Known rows, with every way that one mark hangs from another:
V[A[D]]: [ 12.6  -0.2  -1.9 -19.4   6.4 -12.2 -12.9   3.8  29.2   7.6 -21.8 -10.4
  18.8 -18.4   7.9  26.8   0.4 -33.0 -11.0   3.8 -18.9]
W[Q[A C]]: [  3.1 -32.8   0.5   0.5  -6.5  36.4  12.0 -18.7 -27.8  44.4 -27.9  21.3
   5.2   9.9  18.7  -3.1  62.8  31.8  14.9 -18.1   3.9]
D[C[Q] W]: [ 10.9  34.5  22.2  30.2 -20.6 -24.7 -33.3  -3.4   6.7  -1.8  30.3  36.3
   1.0  -2.3 -14.8 -11.6 -11.1 -15.2  10.5 -24.0   4.0]
Q[A C[D] W]: [-31.6 -26.4 -44.5  18.4  31.7  -0.3  26.0 -12.1 -50.8  -9.3 -18.2 -10.0
 -15.3  22.0   1.3   6.6   8.6  52.9 -13.1  50.0   6.0]
W[Q]: [ 49.0 -13.0  -3.6   7.7  11.3   8.1 -35.1 -19.9   7.7  56.1   2.2  26.8
  -2.3 -14.3   2.5  13.0  53.5  18.2  13.4 -34.5 -30.3]
V[A[D[C W]]]: [ -8.2  35.8  22.5 -11.2 -26.5 -14.3 -12.8   6.7  24.7 -16.9 -18.4 -27.3
  27.3 -14.7   1.9   8.1 -39.9 -47.2   8.0 -26.2   0.2]
C[D]: [ 39.5 -22.6 -27.1   4.1  32.6 -22.0 -25.4   0.0   5.8  -2.1  10.4  27.4
 -18.3 -19.8 -25.3  35.1   6.0  42.0  -8.6  20.2  -3.5]
L[D[W[Q[A]]]]: [ 10.9 -12.5  30.6   6.6 -14.1 -15.0 -34.8  -4.8  16.5  45.7  11.0  35.7
  12.2  -9.6 -22.7  -0.1  38.3   7.6  41.4 -16.8 -13.1]
V[A[Q[W]]]: [ -6.3  30.9  10.9  28.1  34.4   2.3 -19.2   8.0   2.4   8.8 -11.2 -51.2
  10.8   4.7  10.8   1.6  24.8 -32.9   4.6  27.3   4.0]
A[Q[C W] V]: [-21.2   9.9 -15.8   8.1  24.7  28.2  30.2   4.6 -25.7 -31.8   7.0 -53.9
 -29.5  14.4  25.9 -31.9 -10.2   7.3 -21.3  11.6 -11.8]
W[Q[A]]: [ 26.9 -18.8  10.4   5.2   1.2   9.0  -5.3 -16.6  -3.2  63.3 -14.7  33.8
   3.7   8.8  15.3  11.2  63.9  26.5  10.0  -4.8  -3.8]
D[C W[Q]]: [ 28.0  20.1  18.8  15.0 -24.5   7.4 -35.1 -17.5   2.4  29.9   5.5  10.0
   6.7 -10.2  -3.9  -5.3  15.0   3.8  32.7 -65.9 -12.2]
L[Q[C]]: [ 37.8  -7.4 -21.9  -8.8   5.6  48.8 -27.6   9.0   8.6  38.3   9.0  -0.1
  -7.5   1.5 -25.4  28.3   8.9   0.2  -6.9 -35.5 -11.0]
C[D[W] Q]: [  3.5  -1.5 -20.5   6.9  16.7 -49.6 -25.0   6.3   3.6 -24.7  47.0  39.4
   1.9 -30.0 -31.4   4.8  -8.7  15.1   2.9  22.4  -3.9]
V[A[Q]]: [ 22.5  12.3  31.7   5.9  18.3   8.7 -26.0  22.2  26.0   2.9 -11.6 -21.5
  19.1 -11.4   0.3   8.5  28.8 -26.7   8.6  17.1  30.3]
A[D Q[C] V]: [-24.5  -7.2 -14.9 -28.6  -4.8  17.9  51.5  10.0  -4.4 -53.7   6.8 -28.0
 -20.4   3.1  18.1 -24.0 -42.9  -7.5 -31.6  13.0   2.6]
A[D]: [ 19.2  -1.9 -22.3  -6.0  -4.6 -19.3 -17.1  -3.0  15.8   5.1   5.2  17.2
  -7.1 -15.6  -3.1  32.7 -10.1  -5.9 -30.7   2.7 -29.8]
L[D]: [ 52.4 -15.1  13.7  22.4  13.6 -19.3 -62.3   1.2  32.1  24.9  19.3  41.5
 -19.0 -14.8 -39.3  25.4  14.2  10.6   8.6  -8.6 -27.8]
C[Q[A]]: [  9.6  -6.2  13.3  20.1   4.1 -23.5  -4.5  -3.8  -2.2  27.5  10.0  61.8
  -0.4  16.9   4.2   3.1  38.2   6.8 -13.9  37.0  10.4]
L[D[C]]: [ 50.0  -0.5  29.4  37.8  -1.1 -19.6 -53.4 -14.5  24.9  17.5   8.7  42.3
 -25.7  13.3 -40.8  13.1  -8.3   4.5  16.0 -25.8  -6.6]
Q[A]: [ 28.8 -11.8  15.0   8.1   1.1  -0.6 -16.3   9.5   4.8  29.5 -13.6  28.5
  -5.8   2.0   4.8  29.2  37.5  23.8 -17.4  21.0   8.1]
A[Q[C[D]]]: [ -3.9 -24.9 -25.0   8.1  21.5   8.3   4.0   7.9 -21.5 -42.4  10.1   1.8
 -11.4  -5.2 -27.1   1.4  -6.3  32.7  -1.1  31.0  42.4]

Rows:
[ -7.1  25.7  38.8   2.0 -19.6 -20.6  31.4   6.3   1.2 -13.3  17.4  26.2
  -7.9  26.2  21.8 -36.6 -21.1   0.2  -5.8   3.7  15.2] | D[C[Q[A[V]]] W]
[ 15.3 -43.0 -39.8  -2.7  25.5  16.1   0.2 -27.6 -26.5  10.7  -0.8  19.5
  -4.5  -9.5 -12.1   1.2  29.1  51.1  24.4 -18.7  -6.2] | W[Q[C[D]]]
[ 30.9  -7.5  16.7   9.1  -4.0 -13.7 -62.3  -5.8  28.1  37.3  28.4  28.0
   4.0 -33.4 -34.1   3.5  28.1  -0.6  44.3 -46.4 -41.9] | L[D[W[Q]]]
[ 30.5  10.4  33.2  24.8 -19.9 -13.2 -53.6 -21.1  19.1  33.3  19.7  30.4
  -3.2  -5.4 -36.6 -10.8   2.9  -3.1  56.0 -64.9 -19.6] | L[D[C W[Q]]]
[  0.5  -1.5   5.8 -18.6 -18.2  -4.8  68.0 -34.2  -3.2  25.2 -16.5  12.9
 -14.1  47.3  42.6 -23.3 -15.4   6.5  -8.3 -11.6  -6.6] | W[Q[A[D[C] V]]]
[-25.5 -25.2 -16.2 -13.5 -19.8   8.7  27.8  -2.6 -20.7  -6.7 -25.9  12.9
   2.0   8.7  12.9  13.3  -1.9  10.2 -30.0  21.0   6.7] | Q[A[D] C]
[-25.8  -7.5 -26.2 -22.9 -30.3  16.4   0.8 -15.6 -15.6   0.0   0.1  -7.3
  20.7 -29.9   5.1  -6.6  -1.1  -9.9  12.9 -49.9 -33.9] | A[D[W[Q[C]]]]
[ -3.9 -43.0 -23.5  -3.3  16.5   7.0  17.6   2.4 -29.3 -15.7 -18.5  21.1
  -8.2   7.2 -10.4  17.1  14.1  57.2  -8.5  39.2  33.1] | Q[A C[D]]
[-60.8  16.6 -21.2   6.8  13.3  11.8  25.5  -3.8 -19.9 -25.9 -22.6 -67.3
  18.9  11.4  18.3 -13.6 -15.2 -48.0  -6.5  25.4   2.9] | V[A[D Q[C W]]]
[-27.3  -1.1   1.6 -13.0  14.1  11.1  -1.7  33.4  -4.7 -61.4  -5.3 -44.4
  29.5 -30.5 -20.4  -7.7 -10.5  -4.8  29.5  20.7  50.4] | V[A[Q[C[D[W]]]]]
[  2.6  16.0  -3.2  -3.7  -5.4 -36.2  42.4 -22.4   9.7 -17.6  26.1  31.9
 -24.0  32.0  20.3 -30.9 -52.9 -19.4 -29.5  -0.7 -18.0] | A[D[C[Q]] V]
[-40.6  -8.3  -5.9 -47.9 -29.0  12.0  55.2  21.3  -8.4 -45.2 -11.1 -23.5
  -0.2  -9.8  31.7 -14.4 -39.3   5.7 -32.5   3.8 -10.0] | Q[A[D[W] V] C]
[-26.0  32.0  19.1 -18.5 -15.3 -14.0  -7.7  31.1  28.1 -33.5   0.0 -41.7
  36.6 -31.6  -3.0   7.1 -22.2 -58.2   2.1  13.8  16.7] | V[A[D[W] Q]]
[  1.2  23.1  -5.9  12.9  33.2  -0.4  12.9   6.8   1.0  -7.9  19.6 -40.2
 -31.1  11.7  23.6 -16.5  -7.2   2.0 -24.8  23.8 -20.1] | A[Q[W] V]
[-23.1  -6.4 -17.9  -2.5   3.5   6.9  -6.0  23.5 -16.9 -64.2  18.8 -17.3
   4.4 -26.5 -31.1  -4.2 -22.7  22.0  10.7  17.8  38.1] | A[Q[C[D[W]]]]
[  1.5  -6.6  12.1 -13.0 -16.9  21.0 -27.2  26.8  17.7  26.7  18.6  11.0
   8.0   6.0 -52.1  13.7  -7.8  -7.4  21.7 -16.6   4.7] | L[D[W] Q[A C]]
[ 11.4  14.2  35.4 -14.2 -23.7  12.5  31.3  -7.7  -1.3  20.1  -7.4  -2.6
  -3.1  18.0  34.4 -31.0   4.4  18.0  15.8 -36.5   2.3] | D[C W[Q[A[V]]]]
[  0.6   9.0  -5.9 -23.2   2.5 -11.5  35.4  12.3  20.7 -31.9  20.4 -12.8
 -21.4   1.0  16.4  -9.7 -41.4 -15.5 -37.1  26.4  -5.9] | A[D Q V]
[-24.4  -9.8 -14.1  24.8   9.0  20.9   6.0  -9.6 -40.5  15.8 -26.3 -13.2
  -8.3  19.4  19.1   4.4  30.7  25.2 -16.8  17.9 -10.5] | Q[A C W]
[-26.1  12.6 -19.3  34.6  17.7  23.9  -6.7  -3.0 -31.8 -13.6   1.0 -35.1
 -14.0   8.9   4.6  -7.6  10.2  -0.5 -10.4  12.0   3.2] | A[Q[C W]]
[-29.4  -2.9  -7.5 -34.6 -19.2  24.1   4.5  -6.4  -1.8  -0.1 -24.8 -39.7
  43.9 -31.7  16.4 -11.2   9.6 -36.1  30.9 -47.6 -25.3] | V[A[D[W[Q[C]]]]]
[-51.3  17.1  10.2 -22.4 -22.8  15.1   9.3  29.0   4.2 -52.3 -14.1 -56.0
  38.3 -25.2   1.4  -9.7 -27.8 -54.1   6.8   2.0  24.1] | V[A[D[W] Q[C]]]
[ 13.5   7.8  29.2  10.3   0.2 -17.7  40.5 -10.8  -1.5   5.1   6.3  42.1
 -23.8  49.1  27.7 -33.9  -5.0   8.6 -17.6  16.6  19.6] | D[C[Q[A[V]]]]
[ 11.6  17.6  13.7   0.0  -8.7 -10.9  -1.9 -11.0  19.4   2.6 -30.1  -9.7
  13.7  11.1   4.8  14.8 -22.6 -36.5  -2.2 -14.9   4.0] | V[A[D[C]]]
[-27.6  47.9  34.1  -3.1 -29.9 -12.4   0.5  17.5  19.4 -36.9  -8.9 -42.1
  31.6  -2.8  -2.1  -7.0 -48.2 -65.1  12.4  -2.2  38.9] | V[A[D[C W] Q]]
[-16.4 -12.7 -59.5   1.1  35.5  15.3  26.6  -6.6 -34.4  31.7   2.7 -15.4
 -11.2  42.0 -20.5  19.3  -7.4  29.3 -10.6  34.1   5.3] | L[Q[A C[D] W]]
[  1.8 -10.4  -5.6 -33.4  -4.7 -14.3  50.3   6.3  13.7  -4.2  -8.2   6.7
 -15.9  12.3  33.4   7.1 -20.8  10.3 -45.4  32.9 -16.4] | Q[A[D V]]
